Each row comes from the steps of one walk. Every step used is in the known rows, and no mark comes twice. Write the walk behind each row, first mark first.
Known rows:
godu > gamad > bosaf > pipan: [ 55   5 -11  -2 -26  10  -9  16 -18  10 -21  -8  -1  12  -2  -2 -52 -15
  -4   2 -10  24  21  40  -5  -1 -22  12  15  26 -22   4   6  -4  34   7
   4   0 -59   6  68  49  23  10  -9  21 -18 -15 -12   4  35  24  -1]
bosaf > pipan: [ 16   3 -11  -1 -20   5 -22   0  13   7 -22  -6  -7  11 -21  -6 -19   2
   4   1   4  10  15  17  -5 -11   0  -6  16   9 -10  -5   2   4  -6  -3
 -25  13 -34   2  27  13   8   6 -25  16 -14  -8 -13  -3   7  21  -1]
kevu > gogas > sike > vezuv > simo: [-44 -16   9  -4  -3  -2  11  45  28 -35 -13  12   2  12   5  14  -2   3
  -1  -7  -6  15  -4  16  -4  -2 -55  -3  12  -2   3   4  -3  -9  38  -6
  -7 -24  27   1 -22  16  -7   3  34  -9  -1  26  10 -13 -10   3   0]
simo > gogas > sike > vezuv > kevu: [  8   4  57   9 -11   1   7  48  24 -16  26   4   5   4 -16 -12 -21  -9
  -7  -8 -18 -12  12 -14   6  15   8  -2 -13  11   3  26  -3 -10 -16  -5
  11 -21   4   2  14   1  -2  13  -8   4 -11  27   8  10   7  -2   2]
sike > vezuv > simo > gogas > kevu: [  6   8   9  -5 -40  18  16  49   0  16 -10  21   1   7 -11  24 -20 -32
   4 -10   0  -7 -16 -12   1  16  -6  -3 -18   4 -15   9 -16   0  47  10
  32 -23  26  -1 -17  -5   5 -10 -16  -9   0  43   9  -6  38  -7  -5]
vezuv > sike: [  5  -2  -1   3  -5  -3  -8 -10 -13   2  21  10   2   2  -1  -6   2  -1
   1  -1   3  -3  15   0  -3  -1  29  17   4  10   0  -2   1  -6  -9  -6
  16  15 -14  -4  -3  16  -8  -4  15  12  15   5 -12   7   6  -7   4]
bazi > vezuv > kevu > gogas > sike: [-19 -18  -1  15  38 -12  14  12   5 -34  30  -9  -3   7  10 -13   4  25
  -6   1 -33  21  -3   2  -7  -6 -12   4   4   6  -3  -6   9 -20 -44  -9
 -27 -22  15   5   5   4  -2  -4  10  -1  -5 -19  -2  -1 -38   0   2]
sike > gogas > kevu > vezuv > simo: [-31  -6   8 -26  20  17  11  -3  -6  -1 -28  25  -8   8  11  -2  10 -30
   8  29  -4   6 -33  -6  -2 -12  -6  -2   9 -27   5   7  -9  -2  15   4
   2  -9  -2  -3 -24 -21   3   3   5  11   8  -4   9  -6   7  13 -13]
bosaf > gamad > godu > bazi > vezuv > kevu: [ 12  10   7  21  14 -19  23 -34  -1  13  28  -7  -4 -15   4   1 -18  -9
  -6 -19  11 -28   5   1  22  11  19   3   2 -14  11 -12  24  -2 -98   0
  -6 -30  38  -4 -11 -27   8  29  -1 -33  15 -18  12  15  -7 -18  -4]
gogas > simo: [ 16   2 -15  -1  -1  14  -8  -2 -14   1 -32 -15   6  -9 -10   6  22  -6
   3   6  15   7  -1   0  -9  -2  10  -1  -1 -11   0  10  -9  17  47  16
  -7  13  10   2  26  12  -4   0 -10  13  -7  -3  -2  -6  -8  -5   3]
godu > bazi: [ -6   4  12   0 -18 -14 -22 -11   1  17   3 -13   0  -6 -10   2  -3 -10
  -1  -8  19 -22   8  10   4   0 -13  -4   0   1  12  -5   3  12  21   7
   8  16   6   0  -8   9   3   2   7   0 -10 -15  -5   6   8  -9   3]
godu > bazi > vezuv > simo > gogas > sike: [-28   4  22   4 -30  -9  -1  32 -21   7  24 -32  -8   5  -3 -18  -7  -7
 -19 -30 -26 -25 -22   9  -1  20 -40  10 -13  -8  -5   6  15 -11 -16  -2
  46 -28  49  -1 -33   6   6  -2  -9 -32   6  13 -22  12  -6  -9   3]
bosaf > gamad > godu > bazi: [ 26  14  15   8   2 -11 -10 -36   2  15  10 -11   7 -19   5  -3  -7 -10
   0 -17  46 -21  20  22  18  12   4   5  13 -21  20  -5  17  16 -29   6
  14   5  25  -5 -24  -4   6  20  32 -15  12  -2   5   0   9  -8  -6]
kevu > gogas: [ -2 -10 -20  -2  11  -9  -4 -23  15 -11   6  -2   5   2   5  13   7  16
   2   8  24  19   7  17  -6  -9  -7  -6   8   0   5 -11  -3   9  19   3
 -29  26 -14   5  -7   3  -2  -5  15   6 -10  -3   6 -14 -11   7   1]
bazi > vezuv: [  3  -5 -35  10   0  -9  -2  -4 -11  14   6 -11  -3  -4  -8   6   2  11
  -1  -3   0   7  -8 -13  -3  -2   3 -18 -10  10 -16 -13  -2  -1 -22   6
   0   2  12   0  13 -19  11 -11 -24 -12  -4 -11   0  -2   3  10   8]
sike > gogas > kevu: [  7  -3  -9  -7  14  13 -11  -2  -9   7 -14   7   2   5  11 -10  26  -2
  16  26   7  22 -12  -2  -5  -8 -13   0  -6  -6   3   3 -14   6  37  14
 -21  15  -4   3 -14   3   4 -16  -8  24   3 -24  18 -20  12  15 -12]
sike > gogas: [ -8  -9  -7  -5  17   5 -16 -19  16   0  -8  -1  -2   2   8 -12  12  10
   2  25  11  13  -4   9  -3 -12  -4  -8 -15  -1   6  -4  -6   4  -7   2
 -25  26 -11   0  -3  -2   3   0 -12  13   3 -23  13  -7  -3  20  -2]
sike > vezuv: [ -4   1   0  -1 -18  -1  -7  10  23  12 -22  10   3   2 -13  19  -8  -4
   7  -4  17   2  11  -2   4  -4  -3 -26  -7  17  -1  -2 -14   8  29   1
   1  -5   2   0   9 -15   0   4 -15  -2 -12   8  15  -4  14  -1   5]
gamad > godu > bazi: [  5  12  -2   0  -6 -14 -12   5   3   2   1 -17  -7 -12  -1  -8  -4  -5
  -5  -7  33 -28  11   2  12   6  -4   8  11  -4  14  -9  13  15 -34  -5
   5  17   7  -2  -4   5   5  19  28  -6  12  -4  -2   0  19   2   3]
bosaf > gamad > godu > bazi > vezuv: [ 24   6 -18  16   0 -16   6 -31  -3  27  14 -23   2 -21   7   7  -5   4
  -3 -25  30 -21   5   8  19  12  -7  -1   6 -17   7 -19  19   6 -60   8
  15 -14  27  -5 -27 -27  10  16  -4 -36   9 -15   7  -2  11  -3  -2]
vezuv > simo > gogas: [ -6   1  14  -1 -30   2   9   0  -9   5  22   3 -10   1  -5  -1 -21 -15
 -13  -1   6 -13 -15  13  -4   8  11  12 -11  -1 -11   4  -3   7  -8   7
  33  10  15  -3 -14  -1   8   6   0   0   3  36  -5  11  16  -3   3]
simo > gogas > kevu > vezuv > sike: [ 29  15  29 -12 -12  10   3  -6 -33  11  20  15   5   6  -3  -4   1 -18
  11  -1  -9  -9   0 -27   0  12  41  10  10  -9   0  18  -1  -4   5   1
  38  10 -48  -3  -8  -6  -8  -9  12  12   8  26 -15   6  19  -5 -10]
simo > gogas: [ 26   7   7   3 -24   0 -13 -20  -4  12  21 -11  -1  -1  -7  -8  -8   4
  -3   1  17  -4   6   3  -4   9  15  -6 -15   7  -6   6  -6   9   7  13
  15  25 -13   2   3  -8   9   1 -15  14  -9  16  -4   2  13   5   5]
vezuv > bazi: [ -6   5   9  -8   7 -15 -21 -25   2   7 -11   5  -2 -11  -9 -12  13  12
   1  -5  18   5  12   3   1  -4 -23  11  -6  10  -8  -4  -7   8  37   2
   2  41   6  -3   3 -11   7  -4   3   6  -1  -8 -20   5  -2 -14   6]
kevu > vezuv > sike > gogas: [-21  -8   7 -19  24   8 -10 -24  15  -7   1  22  -6   1  10 -22   9  -2
   7  23 -10  -8  -3  -7   1  -8  33   1   9  -5  18  -1   4 -10 -31 -15
  -6   7 -48  -5  -7 -10 -12   2   8  12  13 -11  -4   2 -18  15  -5]
bazi > vezuv > sike > gogas: [-24 -12 -44   7  17   5  -2  -8   0   2  12   0  -6   8  16  -8  16  27
   0  15 -29   8 -13 -11  -5  -8  14   9 -16  11  -5 -17  -2 -19 -57 -12
 -22  -4 -12  -4  -8   6  -6 -13 -24  -6  19 -24   2  -4 -11  13   4]
gamad > bosaf > pipan: [ 42   2 -23  -2 -17  13  -6  17   6  -2 -26   2   2  14  -9  15 -36  -8
  -6  -9 -18  16  25  28  -6  -8   2 -10  28  22 -18  -2   1  12  -5   7
 -19   3 -50   6  41  34  13   9  -9  19 -24 -13 -18  -4  24  12   1]
bazi > vezuv > kevu > gogas: [-13 -11 -21  16  28 -13  22 -23   4 -14  21   5  -8   2  10  17  -2  15
  -4   6 -21  12  -9  -3  -5 -14  16  -7  -6  10  -7 -22   1 -12 -45  -6
 -41  -7   2   1  15 -13   0  -3  -8 -14  -5 -18   9   5 -27  -8   6]
bosaf > gamad: [ 33  -7   8   8  -5   0  -4 -54   1  15  16   5  11  -8  -3   1  -3  -8
   6  -2  28   4  17  25   4   6  21 -10   3 -12   6   4   2  11   6  22
   5  11   8  -4 -14 -16   3   4   2   7  -5   0   8   1  -9  -9  -2]
vezuv > kevu > gogas: [-14  -8   3   7  24 -11  10 -28   7 -20  24  11  -3   3   1   9 -10   7
  -1  17  -1   7   8   7  -2 -14  25   1   3   5   9  -8   2  -1 -17  -5
 -33   8 -10   2  10   6  -3   6  11  14  -8  -6   9   5 -18  -7   3]
gamad > godu: [ 16   7 -14   6  -1  -5  -1  10  -5  -8   7  -5  -6  -8   0  -7  -5   5
  -1   4  30  -6   8   0   4  -1  11   4   4   2   1  -7   6  13 -39  -2
  -2  17   5  -1  10  -1   7  17  18  14  16  11   6  -5  28   8   1]

Write each row's walk:
[-21  -7   2   5   9  -9  22  -2  39 -16   5  30   3   7  -2  26 -10   1
   4   5   4   7   6  -5   4 -13  13 -17  -1  16   8 -11 -10   1   2  -5
 -39 -11  -7   1  16  -3  -5   7  -4   0 -11   3  23  -2 -10  -6   2] | sike > vezuv > kevu > gogas
[-15  10  12  -9 -14 -11 -12   1  32   9 -34  19   6  -6 -13  10   8   4
   3 -18  18   1  18  -6   7  -6 -26  -8 -12  18  -8  -6 -14   6  67  -8
  -5  18   9  -5  12 -18   4  -5 -14  -9  -7   2  -6   4  11 -12   8] | sike > vezuv > bazi
[-12  -1  56 -18 -13  -2   2  24  -1 -14  17  -2  -9   6  -6 -13 -22 -20
  -9  -4  -9 -11 -16   8  -2  11  -6  -3   4 -15   3  29   6  -2  -9  -6
  49  -8   3  -4 -14 -18   1  14  24  14   0  41 -21  13  -3   3  -4] | kevu > vezuv > simo > gogas > sike
[ -7  -8 -38  17  36  -2  24 -18  -6 -16  -6  -4  -1  -3   2  27  16  14
  -2  11 -20  16 -11 -12 -10 -12  23  -3  -6 -10  -8 -10  -1  -3  -8   2
 -46 -20   9   5  25   8  -8  -9 -19  -7  -9 -20   9   0 -41  -8   5] | bazi > vezuv > kevu > gogas > simo
[ -3  12  47  -4 -21  -7 -18  23  29  -2 -19  -3   6  -3 -18 -23   9  15
  -3 -26  -2   1  19  -9   7  16 -48   2 -17  12 -10  19  -8   0  52  -9
  21   9   6  -2  -3 -12   2 -10   1 -10  -5  27 -11   3  -7  -8   5] | simo > gogas > sike > vezuv > bazi
[ -1  12 -29   8  -3 -20  -1  14   1  14   0 -26  -8 -11   2   7  -4  11
  -6 -15  14 -23  -5  -9  11   3 -12   0   0   1   1 -25  13   4 -61  -7
   0  -1  26  -1  -1 -14  13  11 -12 -30  16 -15   2  -4  20   6   5] | gamad > godu > bazi > vezuv
[-33  -7 -23   6   9  -5 -12 -16   3  14   6 -12  -4   1  14 -11  17  12
  -3   0 -20 -21  -6 -10   1  -5  -6  11 -10   2  10 -23   5 -18 -43 -12
 -11 -13  -6  -4 -30  18  -8 -12 -19 -29  15 -41  -6   3 -13   2   2] | godu > bazi > vezuv > sike > gogas
[ 51  -3   3  -2 -16   3   0   5 -36   7   6  -3   8  -3  14  -1 -23 -11
  -7   4   4  19  17  35  -3   9 -15   6   1  19 -12   6  -2   2  43  19
  23   8 -16   5  47  26  15   6  15  18 -14  -4   4   4  37   2   4] | godu > gamad > bosaf
[-32  -9  22  -2 -15   2   6  63  19 -19 -14   6   1   8  -7   0  -7 -17
  -4 -15  -9  -1   1   8   0   8 -32  -1   1   1  -1  11  -3  -6  33  -4
  29 -28  42  -2 -19   4  -3   1  18  -6   2  27   3  -2   5   2   1] | gogas > sike > vezuv > simo
[-17   5  21 -21  11 -15 -20 -36   7   8 -28  15  -7 -14  -8  -7   7   3
   3  -3  13  -3   4  -5   6  -9  -8  -9   6  -5   2   0  -3  12  30  -7
  12  37 -25  -8   6 -45   3   6   8   7  -5  -2 -24  10 -12 -11   5] | kevu > vezuv > bazi
[ 37  18  24 -13 -12   6  -6  -6 -17  18   1   6   4   3  -8   2   1 -19
  12   0  14   0  -8 -24  -1   8  18 -19   2 -12  -2  17  -6  12  23  11
  30  16 -27   2  -5 -28   4  -2  -5  17 -11  20  -3  -5  20  -1  -9] | simo > gogas > kevu > vezuv
[  4   6 -17   5 -23  10  24  19 -35  19   9  -2  -7   6   0  11 -18 -12
  -4  -6 -20   0 -30 -12  -5  11  -7   6 -18  -5 -25  -4  -6  -6   7  13
  31 -19  29   0 -17 -11  13 -18 -29 -18   8  21  -5   0  31  -6  -4] | bazi > vezuv > simo > gogas > kevu
[ -7  -6  -9   6  18   7  24  -3  27 -21 -30  24   8  -1  -6  37  10  -4
   6   5  -4   3   6  -5   0 -13  19 -13   0  -3   5   6  -9   2  40   1
 -43 -29  -1   6  31  18 -11   0  -1   0 -19   2  23  -3 -31  -9   4] | sike > vezuv > kevu > gogas > simo
[ -3 -13   2  -4  16  -6  -8   6   4 -31   7 -15   7   8   5 -16  13  27
   2   0   4  26  10  15  -9  -6 -37  -1  16  -6   7   6   4  -2  23   1
 -15  15  -3   6 -11  30  -4  -8  36  19  -7  -2  -2 -13 -18  10  -2] | kevu > gogas > sike
[-25  -2 -36   7  11  10  -4 -12  -8  15 -36 -20   1  -5  12  -6  43   7
  -4   3 -32 -13 -11 -19  -4  -1   9  15  -7  -8   3  -6   3  -6 -11 -13
 -18 -24   8  -1 -12  30 -18 -18 -25 -25  13 -41  -7   0 -27  -2   2] | godu > bazi > vezuv > sike > gogas > simo
[-10 -14   8  -5   4  -3  -5  32  30 -26 -12   2  11   8  -1   5  14  18
   7  -5   6  20  12   8  -1  -4 -52 -16   6   9   8   3  -5  -5  43  -7
 -16  -5  -2   6  -5  16  -6  -8  26   1 -13   9  14 -18 -13  10  -1] | kevu > gogas > sike > vezuv
[ 12   4  17 -13   4  12  -1  -1 -31   6   2  26   3   7   1  -3   5 -16
  17   5  -7  -1   2 -26   0  -1  24   2  19  -8   8   4   1  -3  21  -2
  24   7 -31  -4 -12 -10 -12 -11  23  19   8  10 -14   0  12 -11  -9] | gogas > kevu > vezuv > sike
[-29  -7  12  11  23 -23   9   5   3 -17  24 -23  -3   0   3  -9  -1  17
  -9 -14 -33   3  -1   3   1  -1 -40   3   8  -6  14  -8  16 -16 -39 -13
 -27 -27  23   5 -13  14  -4  -5  17 -17  -5 -28  -8   3 -37 -11   0] | godu > bazi > vezuv > kevu > gogas > sike
[ -8  -9 -24   2  22  19  -4  -2  -8  -7 -20   1   5  -2  10 -14  44   3
   3  23 -12   4   2  -8  -9  -6  33  24  -2  -8   3  13  -5   1   8  -6
 -18   5 -18   1   7  33 -23  -9  -6  12  12 -17   1  -4 -22   0   0] | vezuv > sike > gogas > simo
[-13   7  34 -15 -17   0   9  -8  -3   7   9   8 -15   0  -7   3 -22 -28
  -9   1   2 -22 -21   5   0   7  16  -9  -2 -15  -2   9   1   6 -10   0
  43   8 -11  -5  -3 -28   5  14   2   0  -1  39 -16  16   4   2   2] | kevu > vezuv > simo > gogas
[-17  -5 -12  -2  21  10 -10  -6   3  -4  11  13  -1   4  13 -19  13  11
   3  24  -3   5   3   6  -3 -11  23  16  -3   0   7  -2   2  -6 -21 -10
 -14  12 -25  -3 -11  19 -10  -6   7  17  19 -15   1   0 -12  12  -3] | vezuv > sike > gogas
[-15  -5 -11 -14  29  21  -1 -21   5 -10 -39  13   3  -3   8  -6  41  -6
   6  23 -16  -6  -7 -17  -6 -10  33   1  12 -21  13  14   1   1   5 -12
 -11  -2 -46  -3   6   8 -23  -3   4  20  10 -12  -3  -1 -36   6  -2] | kevu > vezuv > sike > gogas > simo
[ 12   7  17  -3 -23  12  15  18 -33  10  17   4  -2   6  -2  -1 -12 -25
   1   1   3   0 -17   0  -5  13  -1  15  -9 -14 -12  15  -9   7  31  20
  37   2  19   1 -26   8   8  -8  -1  10   5  34  -4   1  32  -6  -5] | vezuv > simo > gogas > kevu
[ 16   4  36  -1 -28   7 -10  43  25  -1   4  -8   9   5 -13 -16  -6  11
  -1 -16  -1   2   8  -7   3  15 -21 -12  -9   7   0  23  -8   2  32  -1
  21  -6   5   2   4  -1   4   0  -3  -3  -9  31   7   0  11  11   0] | simo > gogas > sike > vezuv
[ -9  -7 -51  10  26  19   3  -7 -12  -1 -22  -6   1  -4  16  -5  36  18
   2  15 -37  12 -13 -24 -12  -5  24  13  -9  -5  -8   0  -3 -13 -23  -8
 -20 -17  -6  -2   8  20 -15 -19 -29 -10  13 -27   6  -5 -25   6   2] | bazi > vezuv > sike > gogas > simo
[ 40  12  15  -1 -21  10  -3   6 -28  18  20  -5   6   1  -8  -2   6 -10
   6   1  11   6  -1 -12  -4  10   3  -2 -12  -2 -11  13  -8   9  39  20
  22  23  -6   5  -8   1   7 -15 -12  13  -8  15   0  -8  28   0  -6] | simo > gogas > kevu
[-20   8 -21  15  32 -25  22  -2   7 -13  22 -11 -15  -4  15  12  -5  16
  -9  -2   1 -19  -4  -6  12  -8   0   7   8   0   7 -28  20  -8 -87 -15
 -31 -19  16   2  -1  -3   4  13  11 -31  10 -22  12   3 -10  -7   1] | gamad > godu > bazi > vezuv > kevu > gogas
